Each row comes from the steps of one walk. Every step used is in the known rows, and no mark comes twice. Write the walk behind each row, first mark first.
Known rows
nila, kize, sazul, temopuz, dolo, mobas: [ 41.0  34.0 -38.8  -6.4   1.9  40.8   3.9  15.3 -16.5 -22.8  -4.5   0.4
 -24.2 -34.7  -4.9   5.0  -4.7 -42.8  -5.3   1.7 -11.8  58.1  -4.7  18.0
   3.5]
matu, mobas, sazul, temopuz, dolo: [  4.0  13.9 -43.1  -5.5 -30.7  30.5  -5.9  -2.8 -22.4 -25.2  -7.6   0.8
 -20.5 -31.3  -3.1 -21.7 -21.1 -53.3  -7.8   3.9 -13.7  48.6  10.0  14.1
 -16.9]
dolo, mobas: [  8.4  46.6 -31.3   3.4 -11.1  17.2  -1.7  31.9 -21.6 -16.4  -1.9   0.4
 -17.3  -7.2  -9.8  -9.4 -16.7 -29.0 -20.0   6.1  -1.7  -2.8  -8.6  19.6
   1.9]
matu, mobas, nila, temopuz: [ 37.6  20.0 -27.8  -0.9 -30.7  44.2 -26.5  -2.9 -40.1 -33.2 -12.7   2.0
 -37.3  -7.0 -15.0 -50.3 -26.4 -40.0 -15.0   1.4 -17.7  23.5   4.7   3.5
  -1.5]
kize, nila: [ 18.2  50.6 -18.3   0.4  -9.6  24.7   9.4   9.9  11.2 -28.8 -22.9  10.2
 -42.6  -3.4  -5.4 -22.7 -31.9 -22.0 -23.5  -0.4  -4.4  25.4  10.7   5.4
  -1.3]
mobas, sazul, temopuz, dolo, kize, veba: [ 31.4  -0.2 -26.0  20.2 -20.5  10.8  -1.6  25.7  13.2  -8.1 -18.9  -3.2
 -58.8 -46.2 -12.9  -5.6 -28.6 -52.7 -10.5  -7.3 -20.4  30.1  18.2  25.1
  -5.8]
nila, temopuz: [ 43.9  32.7 -36.3  19.8 -27.4  36.9  -8.9   4.1 -39.0 -18.6 -25.8   5.7
 -41.3 -35.0  -7.4 -30.8  -5.7 -39.8 -18.4   4.0 -16.3  27.9   0.9   9.2
  -7.5]
veba, kize: [  8.2  18.4 -36.2  46.2 -20.9  -0.4   7.6   7.3  35.1  -9.4 -18.8  11.6
 -37.3   1.1   8.5 -24.1 -37.0 -44.8 -25.3   0.1 -26.7   9.3  -2.1  14.7
  -1.1]
mobas, nila, temopuz, dolo: [ 15.3  32.7 -32.3 -14.4 -28.9  58.3 -11.5  -6.1 -30.6 -32.6 -16.6  13.7
 -33.2 -40.7   4.4 -60.9 -14.7 -36.5  -9.9  -0.7 -22.4  59.1   3.2   1.4
 -13.0]
veba, kize, sazul, temopuz, dolo, mobas: [ 26.5  41.6 -42.8  12.4  -4.6  22.5   2.5   1.7 -13.4 -20.4  -3.7   4.1
 -18.4 -22.6   2.6  -4.2 -12.9 -43.9  -8.5  -0.1 -11.2  43.2  -6.1  17.4
   3.2]
sazul, temopuz, dolo, kize, nila: [ 52.5  25.1 -19.7 -13.0 -11.8  36.6   8.5  14.4  20.4 -25.1 -32.8   6.0
 -54.4 -15.1  -2.5  -5.5 -30.4 -26.8  -6.6 -15.3 -18.7  50.6  17.3   5.5
   3.2]
mivu, kize, nila, mobas, dolo: [  2.8  38.7  -7.3 -22.2  -2.7  37.0  18.7  15.6  20.3 -10.6 -19.0   3.7
 -36.3  -9.2 -22.3 -22.7 -39.4 -44.4  -1.8  -9.5  -3.9   2.9  19.0   7.4
  14.7]
kize, sazul, temopuz, dolo, mobas: [ 23.9  47.5 -40.4  -2.5  -5.8  29.1   1.4   8.8 -30.9 -22.6  -2.3   1.1
 -16.7 -32.8  -2.6  -3.0  -6.0 -39.3  -8.1   3.2  -0.5  41.8  -5.3  17.5
  -3.4]
matu, kize, nila, temopuz, dolo: [ 34.9  35.6 -30.1 -15.3  -9.6  57.3  -0.1 -10.8 -23.0 -30.8 -31.9  11.4
 -34.3 -45.6  -1.4 -54.0 -23.4 -38.8  -6.6  -7.7 -28.3  59.3   9.8  -0.4
  13.4]
mivu, kize, sazul, temopuz, dolo, mobas: [ 41.5  29.8 -39.5   2.4  -2.4  33.8   6.7  12.4 -18.6 -21.2  -4.4  -1.1
 -22.0 -26.6  -2.7   3.6 -13.3 -48.6  -2.7   0.9  -1.2  34.7  -3.8  15.6
  -1.8]
kize, nila, mobas, sazul, temopuz: [ 29.0  25.7 -21.0   1.7 -24.3  21.9  -9.9  10.2 -17.2 -15.5 -16.3  -1.4
 -45.4  -2.4 -19.6  20.3 -10.4 -46.3 -13.3  -0.6  -8.9  41.9  16.2  12.9
 -12.9]
kize, sazul: [-11.0  33.8 -33.7  39.3  -9.7 -11.1  11.3  -5.6  13.5 -12.6 -19.3  11.0
 -39.9 -23.7   6.5 -13.2 -23.0 -43.8 -17.3  10.0   8.0  27.7  -1.1  18.5
 -20.5]
nila, temopuz, dolo, kize: [ 37.0   4.7 -32.9   2.6 -25.9  34.7   0.5  17.9  -6.0 -11.4 -33.2   6.9
 -45.6 -42.8   3.3 -25.6 -17.7 -39.6  -1.9 -11.2 -29.3  41.0   6.3  12.9
  -1.8]
sazul, temopuz, dolo: [ 32.5  32.5 -41.9  -3.5 -27.5  41.9   7.8   6.8 -15.9 -22.1 -14.0   3.1
 -28.1 -46.4   3.4 -20.3 -10.8 -41.3 -13.3  -0.2 -13.1  50.3   3.8  12.3
 -15.6]
matu, mobas, nila, kize, sazul, temopuz, dolo: [ 35.3  10.1 -36.4  -7.2 -11.3  43.6   1.3  -8.7   1.7 -31.0  -8.2   2.4
 -34.9 -33.5  -0.1 -20.6 -23.3 -52.1  -3.4  -0.7 -16.2  75.6   6.8  11.0
  -7.3]
veba, kize, sazul: [ -6.1  23.4 -37.4  62.9  -6.8 -20.4  11.8 -16.3  39.5  -9.0 -21.8  15.7
 -43.1  -8.0  14.2 -14.4 -32.9 -51.2 -18.2   4.9  -9.2  29.5  -2.1  17.3
 -10.2]
matu, temopuz: [ 20.5  39.6 -33.9  20.3 -27.9  13.8 -11.4  13.6 -32.8 -12.4 -16.2  -1.4
 -33.6 -29.1  -7.9 -16.4 -16.2 -46.9 -18.8   9.7 -12.1 -10.2   4.9   8.1
  -8.7]
temopuz, dolo, mobas, nila: [-11.2  39.0 -21.7 -26.5 -18.8  39.6 -15.0  18.6  -8.8 -33.4   3.6   9.1
 -24.2  -0.1  -0.9 -40.1 -31.4 -25.5 -13.1   0.8  -9.8  26.5  -4.6   7.0
  -8.7]
kize, nila, mobas: [ 14.9  54.3  -6.2 -14.5  -8.9  29.1  15.9  22.1 -19.0 -14.1 -13.0   4.3
 -23.9  -9.6 -18.4 -13.7 -10.0 -27.9 -21.4  -2.7  -3.8  20.5  13.6  13.1
  14.9]

Write each row's walk
[-17.4  36.9 -30.2 -11.9 -14.4  31.8 -20.5  -0.2 -32.2 -30.9 -12.5  11.7
 -26.9 -12.6  -7.1 -22.6 -15.0 -39.0  -5.9   5.4 -13.2  49.1   7.4   7.9
  -8.5] => kize, nila, temopuz, dolo, mobas, sazul
[ 33.3  53.6 -34.3  -6.6  -3.7  49.0  -4.3   1.5 -33.5 -31.1 -11.9   9.5
 -17.8 -21.3  -3.6 -32.9 -11.4 -31.8 -10.6  -3.4 -23.0  44.4   0.0   6.5
  19.4] => veba, kize, nila, temopuz, dolo, mobas
[ 31.1   3.5 -18.1  11.9 -18.1  14.6   1.9  30.9  -2.2  -2.3 -14.8  -5.7
 -50.0 -47.5 -20.0  -1.4 -18.4 -54.3  -9.2  -9.0 -20.0  29.6  20.3  28.1
   3.7] => nila, mobas, sazul, temopuz, dolo, kize, veba
[-15.1  31.0 -32.6   3.6 -12.6  25.3 -20.2  -6.7 -14.6 -28.4 -14.7  14.9
 -28.7  -2.3  -2.3 -22.6 -21.7 -44.3  -6.7   2.5 -24.0  49.2   7.1   7.3
  -1.7] => veba, kize, nila, temopuz, dolo, mobas, sazul
[ 22.9  34.1 -43.1  10.5 -17.4  26.5  10.9  -9.9 -10.0 -21.3 -16.2   6.6
 -31.9 -49.7   8.2 -14.3 -10.3 -47.0  -8.9   2.4  -4.8  63.9   3.6  13.8
 -19.6] => kize, sazul, temopuz, dolo
[ 25.7  20.2 -24.9 -10.9  -9.3  39.0 -11.4   7.2   4.3 -32.1  -0.9   4.5
 -39.5   2.2  -0.9 -13.5 -33.1 -42.9  -2.6  -2.2  -4.9  37.5  -2.7   4.9
 -12.5] => mivu, kize, sazul, temopuz, dolo, mobas, nila
[ 17.7  45.6  -9.2   4.3  -6.6  21.1  16.2  13.5   2.1 -11.2 -15.3   8.3
 -26.7   3.2 -12.7 -15.3 -19.2 -34.4 -22.3  -6.6 -16.8  22.4  13.0  12.6
  23.0] => veba, kize, nila, mobas
[-25.3  28.3 -36.9  -2.5 -21.9  25.1 -22.0   5.0 -36.8 -22.9  -9.0   9.6
 -21.4 -20.1  -4.8 -20.9 -11.7 -46.0  -6.2   8.7 -13.5  39.3   1.2  13.7
 -14.9] => nila, temopuz, dolo, mobas, sazul
[ 27.7  34.4  -1.8 -13.3  -8.9  23.7  14.6  32.8  -3.1  -7.1 -21.8   2.6
 -36.3  -4.3 -18.8  -2.3 -16.5 -28.2 -13.4 -11.8 -11.8  18.7  16.3  15.5
  19.2] => dolo, kize, nila, mobas
[-45.4  27.1 -34.5  -2.8 -20.1  12.1 -13.8  13.1 -15.8 -20.3  -3.6   9.8
 -17.3 -11.9  -1.7 -17.6 -20.7 -43.6  -8.9   9.9  -8.9  28.6   0.3  16.8
 -18.0] => temopuz, dolo, mobas, sazul
[ 24.1  20.9 -37.0  11.8 -25.7  14.8 -20.9  17.3 -18.8 -17.1  -9.2  -3.6
 -40.9  -1.5 -14.1  22.7 -14.0 -47.1 -12.4   5.1  -7.1  25.7   1.9  17.1
 -21.1] => dolo, mobas, sazul, temopuz
[ 54.9  30.9 -20.0  -3.7 -13.3  44.6  -7.9   1.7  -2.3 -22.9 -42.4   7.8
 -64.1 -20.1 -14.3 -24.4 -26.8 -31.7  -2.5 -13.3 -22.6  37.4  16.5   1.0
   9.2] => mobas, dolo, kize, nila, temopuz
[ 45.4  28.1 -39.1  36.3 -17.1   6.2   2.7  -4.4   0.2 -14.3 -19.9  -0.4
 -50.8 -23.6  -2.0  15.8 -13.3 -47.5 -14.8   3.7   2.5  40.4   1.9  16.7
 -22.5] => kize, sazul, temopuz
[  2.6  42.7 -38.9  -2.0 -26.1  33.6  -1.0   4.3 -35.9 -19.5 -13.3   5.6
 -18.4 -53.0   3.4 -40.0 -12.8 -46.9 -12.1   6.7 -16.6  22.5   5.8   6.8
  -8.9] => matu, temopuz, dolo
[ 23.0  39.5 -22.0  23.0  -7.6  15.2   9.8  -1.0  38.5 -25.6 -25.4  14.6
 -45.9  12.7   2.4 -24.3 -41.1 -29.5 -24.6  -5.1 -20.7  27.7  10.4   4.3
   8.6] => veba, kize, nila
[ 32.3  14.6 -21.2 -23.1  -6.4  57.9 -15.6  29.1   3.6 -28.4  -4.3   3.8
 -41.5 -14.1  -8.7 -16.5 -25.4 -41.7  -6.8   0.4 -33.9  45.9  -0.4   5.3
   6.0] => matu, temopuz, dolo, mobas, nila, kize
[ 11.5   8.2 -27.3  18.0 -13.2  12.5  -3.5 -10.0  13.9 -17.2 -30.3  14.1
 -56.6 -28.5  10.2 -22.3 -26.0 -44.5   2.0  -5.9 -13.3  59.2   4.7  11.1
 -15.0] => mobas, nila, temopuz, dolo, kize, sazul
[ 12.9  26.8 -29.4  -4.1 -20.4  34.3   1.3  -6.4  -4.9 -21.7 -15.7   8.9
 -31.2 -20.4  -1.3 -11.9 -15.0 -49.4  -8.1  -5.4 -24.4  68.5  15.4   9.0
  -4.7] => veba, kize, nila, mobas, sazul, temopuz, dolo
[ 44.7  16.7 -25.7  17.6 -12.1   6.5   5.4   7.0  13.2  -0.4 -26.4  -3.5
 -57.6 -22.7 -12.8  25.6 -19.0 -52.0   1.7 -10.3  -4.1  35.0  10.5  19.9
  -6.1] => nila, mobas, dolo, kize, sazul, temopuz
[ 47.2  33.8  -7.6 -24.3 -10.7  39.9  14.3  25.8 -13.5 -11.6 -21.1   0.3
 -35.1 -18.8 -17.1   3.5  -8.7 -32.3  -7.7 -15.1 -15.9  42.9  18.8  13.7
  18.0] => sazul, temopuz, dolo, kize, nila, mobas
[ 22.2  -5.0 -25.5  -5.3 -27.5  22.2  -0.3  26.5   1.6  -2.8 -23.6   0.6
 -43.1 -27.3  -4.4   7.6 -16.1 -48.5   2.0 -11.8 -24.8  43.3  12.5  19.7
  -7.8] => nila, mobas, sazul, temopuz, dolo, kize
[  5.1   8.4 -28.6  40.2  -9.5 -17.8   9.8   7.3  33.4  -3.6 -30.4   8.6
 -54.9 -17.5   6.9   3.3 -30.5 -44.4  -7.0  -1.2  -2.0  24.7   2.0  21.4
 -15.0] => dolo, kize, sazul
[-12.1  49.6 -10.1 -12.2  -4.1  25.5  14.5   5.1  25.3 -10.3 -18.7   9.2
 -33.4  -5.1 -17.4 -30.4 -38.6 -39.4  -7.7 -10.6 -14.0  13.2  17.1   9.1
  19.4] => veba, kize, nila, mobas, dolo
[ 22.7  51.2 -39.3 -12.3 -12.6  48.4  -6.0  14.0 -55.4 -25.4  -6.0   4.7
 -10.4 -39.0  -6.1 -32.0  -1.4 -33.2 -10.3   3.0 -12.7  33.6  -5.7  12.7
   6.3] => nila, temopuz, dolo, mobas
[-28.1  18.0  -8.8  -5.0 -11.9   7.1  -7.8  11.0   2.9  -9.9 -20.9   6.8
 -36.2   6.8 -17.5  -9.3 -33.0 -48.0 -10.0  -1.2 -15.5  22.8  16.4  12.8
   5.2] => matu, kize, nila, mobas, sazul
[ 25.9  26.5 -45.4  25.3 -15.6  20.6  11.2 -16.6   7.5 -19.0 -17.9   9.3
 -34.8 -39.7  13.5 -15.5 -17.0 -52.2  -9.3  -0.7 -14.9  65.2   3.0  13.2
 -14.0] => veba, kize, sazul, temopuz, dolo
[ 35.9  31.4  -5.4  -8.3  -4.4  35.3  22.1  27.2  -4.6 -12.1 -15.5   1.5
 -31.0  -2.3 -18.7  -6.4 -19.4 -39.4 -14.9  -5.4  -4.7  10.3  15.1  10.1
  16.1] => mivu, kize, nila, mobas
[ 46.6  12.6 -25.2  19.2 -15.9  25.8   3.8  23.8  -6.3 -10.0 -22.7  -0.8
 -53.4 -61.8 -12.0 -29.4 -21.1 -45.6 -13.1  -8.2 -23.6  26.5  14.4  22.4
   8.1] => nila, temopuz, dolo, kize, veba
